Each row was made from one small tree. The marks that hang from a mark follow it in brackets, in the order of their numbers. Every link used is in the known rows. Write each row's tree.
Known rows:
k_797{k_76}: [  2  25 -16 -38 -47  29   4  35 -46 -38  22   3 -27 -44 -26  50  41  -5
  26  -7  -6  26]
k_21{k_796{k_647 k_797}}: [ 11  18  -7 -38 -49   9  31  33 -36 -47   5 -23 -30  -9  13  42  45 -15
  23  -4  -4  29]
k_745{k_647{k_796{k_797{k_76}} k_849}}: [ 26  28   4 -38 -39  18   9  29 -45 -29  30   1   7 -12  -7  27  39  -5
 -17 -14  -5  31]
k_927{k_745}: [ 18  20  -8 -38 -44  17  24  31 -34 -65  14 -15 -67 -50 -37  48  46 -16
  26 -10  -3  33]
k_927{k_745{k_647{k_796{k_21 k_797} k_849} k_944}}: [ 23  11   3 -44 -33  13  22  27 -33 -38  29 -19  -5 -14 -17  25  42  -3
   5 -33  -5  38]
k_647{k_796{k_21 k_797{k_76 k_219}} k_849}: [ 15  24  16 -39 -32  19   9  34 -49 -45  30  28  24  13  10  33  40 -18
  25 -28 -19  28]
k_745{k_647{k_796{k_21} k_849} k_874 k_944}: [ 30  24  -3 -55 -34  29  -9  21 -55  -5  41  -6  17   7 -11  22   5  14
 -12 -23  -6  32]
k_797{k_76 k_219 k_796{k_21 k_647{k_849}}}: [-18   7 -10 -31 -36  11   0  35 -55 -34  42  40  16   1 -10  30   5 -12
  24 -15   1  23]
k_927{k_745{k_647{k_796 k_849} k_874}}: [ 28  24  -2 -44 -39  16  18  28 -48 -35  30  -5 -44 -28 -25  32  24 -11
   4  -9  -3  35]
k_797{k_76 k_219 k_796{k_21}}: [-18  11 -21 -31 -33  22   2  34 -54 -42  35  35  -7  -3 -16  40   3 -13
  47 -24  -9  15]
k_76{k_797{k_219 k_796{k_21}}}: [  1  27 -22 -37 -35   9  16  24 -38 -54  17  35 -21 -14 -12  46  34 -17
  38 -18  -2  24]
k_745{k_647{k_796{k_21 k_797} k_849} k_874 k_944}: [ 28  21  -3 -52 -31  22   4  20 -54   0  39  -1  29  17  -9  20  10  13
  -7 -28  -7  36]
k_849{k_647{k_796{k_797{k_76 k_219}}}}: [ 21  29  -4 -33 -36  11  25  26 -45 -49  16  -3 -14 -29 -14  28  33  -5
  -6  -9  -5  11]
k_797{k_76 k_796{k_21 k_647}}: [-13  14 -11 -34 -46  14   6  30 -50 -38  29  21  15  -5   1  33  33  -9
  12 -12   4  25]
k_927{k_745{k_647{k_796{k_21}} k_874 k_944}}: [ 22  15 -12 -48 -33  21  18  24 -44 -28  28 -17 -27 -18 -21  28  18   1
  10 -29  -4  36]
k_874{k_745{k_647{k_849} k_944}}: [ 19  23  -4 -39 -42  18  22  24 -42 -29  22 -26 -19 -35 -26  30  53  -9
 -26 -23   2  26]
k_745{k_647{k_796{k_21 k_797}} k_874}: [ 27  29 -14 -43 -37  20  17  23 -56 -21  22   5  -2   5  -9  26  12  -6
  -4 -21  -5  28]
k_612{k_745{k_874}}: [ 20  50 -18 -39 -46  33  32  34 -47 -38  12  10 -59 -29 -32  55  26 -17
  21   5  -7  21]
k_76{k_797{k_796{k_21 k_647}}}: [  5  29 -15 -39 -43   3  19  21 -35 -49  12  24  -5 -15   0  42  56 -14
  13  -9   8  32]
k_796{k_647}: [ 16  23  -8 -37 -51  14  10  29 -39 -52  13  -5 -27 -43 -25  40  38  -9
 -15   6  11  34]
k_76{k_797{k_796{k_21}}}: [  7  32 -16 -40 -42   9  16  21 -36 -55  11  22 -17 -16  -4  48  56 -15
  27 -13   0  26]
k_76{k_797{k_219 k_796{k_21 k_647}}}: [ -1  23 -20 -36 -36   2  18  24 -37 -49  17  37  -9 -13  -7  41  33 -16
  23 -14   5  28]
k_796{k_21 k_797{k_76}}: [ -1  16 -10 -36 -40  13  29  31 -42 -41  12  10  26   2 -17  39  56 -15
  40 -39  -9  29]

Which tree is each row?
[ -1   9   7 -36 -44  -2  27  33 -42 -29  22  19  60   8  -8  25  58 -15
   7 -27   6  41] | k_796{k_21 k_647{k_849} k_797{k_76}}
[ 31  31   1 -39 -42  17  13  22 -42 -64  11 -21 -16 -29 -13  29  42  -7
 -17 -12  -2   7] | k_849{k_647{k_796{k_21}}}
[ 19  28  19 -41 -37  18  10  32 -47 -45  27  21  27  11  15  34  55 -17
  18 -25 -17  31] | k_647{k_796{k_21 k_797{k_76}} k_849}
[ 19  26  -8 -38 -38  23  25  22 -43 -35  17 -26 -25 -31  -7  29  48 -10
 -28 -30  -3  23] | k_874{k_745{k_647{k_796} k_944}}
[  4  16  -7 -31 -38   9   4  31 -49 -52  34  31 -30 -16 -22  37   0 -12
   9   7   4  25] | k_797{k_219 k_796{k_647{k_849}}}
[-22   6 -20 -30 -36  13   5  34 -53 -37  36  37   8  -2 -10  31   1 -12
  27 -19   1  21] | k_797{k_76 k_219 k_796{k_21 k_647}}
[ 27  31  16 -38 -34  16  11  32 -46 -51  27  25 -12  -4   1  39  36 -16
  16  -9 -17  31] | k_647{k_796{k_797{k_219}} k_849}
[ 16  23 -13 -37 -41  20  26  23 -41 -32  15 -31 -27 -39 -26  32  49  -8
 -24 -27   1  23] | k_874{k_745{k_647 k_944}}
[  2  24 -14 -37 -36   1  14  25 -39 -47  21  39  -4 -11  -8  40  36 -16
  21 -12   6  29] | k_76{k_797{k_219 k_796{k_21 k_647{k_849}}}}
[ 20  26  -3 -35 -36  10  24  24 -44 -51  15  -5   2 -17 -11  25  36  -8
  -2 -21  -5   9] | k_849{k_647{k_796{k_21 k_797{k_76 k_219}}}}
[ 32  27  -5 -53 -34  28  -8  21 -55  -2  42  -5   0  -5 -14  25   3  17
 -15 -11  -6  34] | k_745{k_647{k_796 k_849} k_874 k_944}
[ -3  12 -13 -36 -43   9  29  37 -41 -35  14  -8 -22  -6  10  40  30 -15
  36 -10  -6  27] | k_21{k_796{k_647 k_797{k_76 k_219}}}
[  4  17   1 -39 -48   8  25  36 -40 -33  16 -13  -9  -5  16  39  50 -13
  25  -4  -5  32] | k_21{k_796{k_647{k_849} k_797{k_76}}}
[  4  27 -15 -36 -37   1  15  25 -39 -44  23  40 -22 -23 -10  43  33 -14
  19   0   6  31] | k_76{k_797{k_219 k_796{k_647{k_849}}}}
[ 19  14 -19 -47 -37  18  20  25 -42 -25  28 -20 -43 -33 -41  34  17   4
  12 -18   1  37] | k_927{k_745{k_647 k_874 k_944}}
[ 20  31  -6 -32 -41  15  38  25 -44 -43  10 -14 -29 -29  -6  30  55 -24
 -24 -25  -3  22] | k_874{k_745{k_647{k_796{k_797}}}}
[ 31  35  20 -39 -39  18  13  30 -45 -52  23  17  -7  -5   7  40  51 -15
   9  -5 -16  33] | k_647{k_796{k_797} k_849}
[ -5   9  -7 -34 -43   0  33  31 -40 -33  13  14  48   4  -8  27  53 -14
  10 -31   6  38] | k_796{k_21 k_647 k_797{k_76}}
[  3   6 -10 -33 -37  -3  33  30 -38 -47  11  18  30   6 -21  27  31 -19
  14 -33   6  35] | k_796{k_21 k_647 k_797{k_219}}
[-15  17 -24 -29 -35  22   3  35 -55 -40  37  37 -31 -19 -21  44  -1  -8
  44  -7  -9  17] | k_797{k_76 k_219 k_796}
[-18  12 -22 -28 -37  13   6  35 -54 -32  38  38 -15 -19 -13  36  -3  -8
  23  -2   1  23] | k_797{k_76 k_219 k_796{k_647}}
[ 14  19   3 -40 -50   7  27  34 -37 -44  11 -17 -22  -5  12  40  49 -15
  20  -1  -4  31] | k_21{k_796{k_647{k_849} k_797}}
[  0  17 -15 -37 -41  18  27  37 -42 -41  13 -11 -38  -9   4  49  31 -15
  56 -16 -17  21] | k_21{k_796{k_797{k_76 k_219}}}
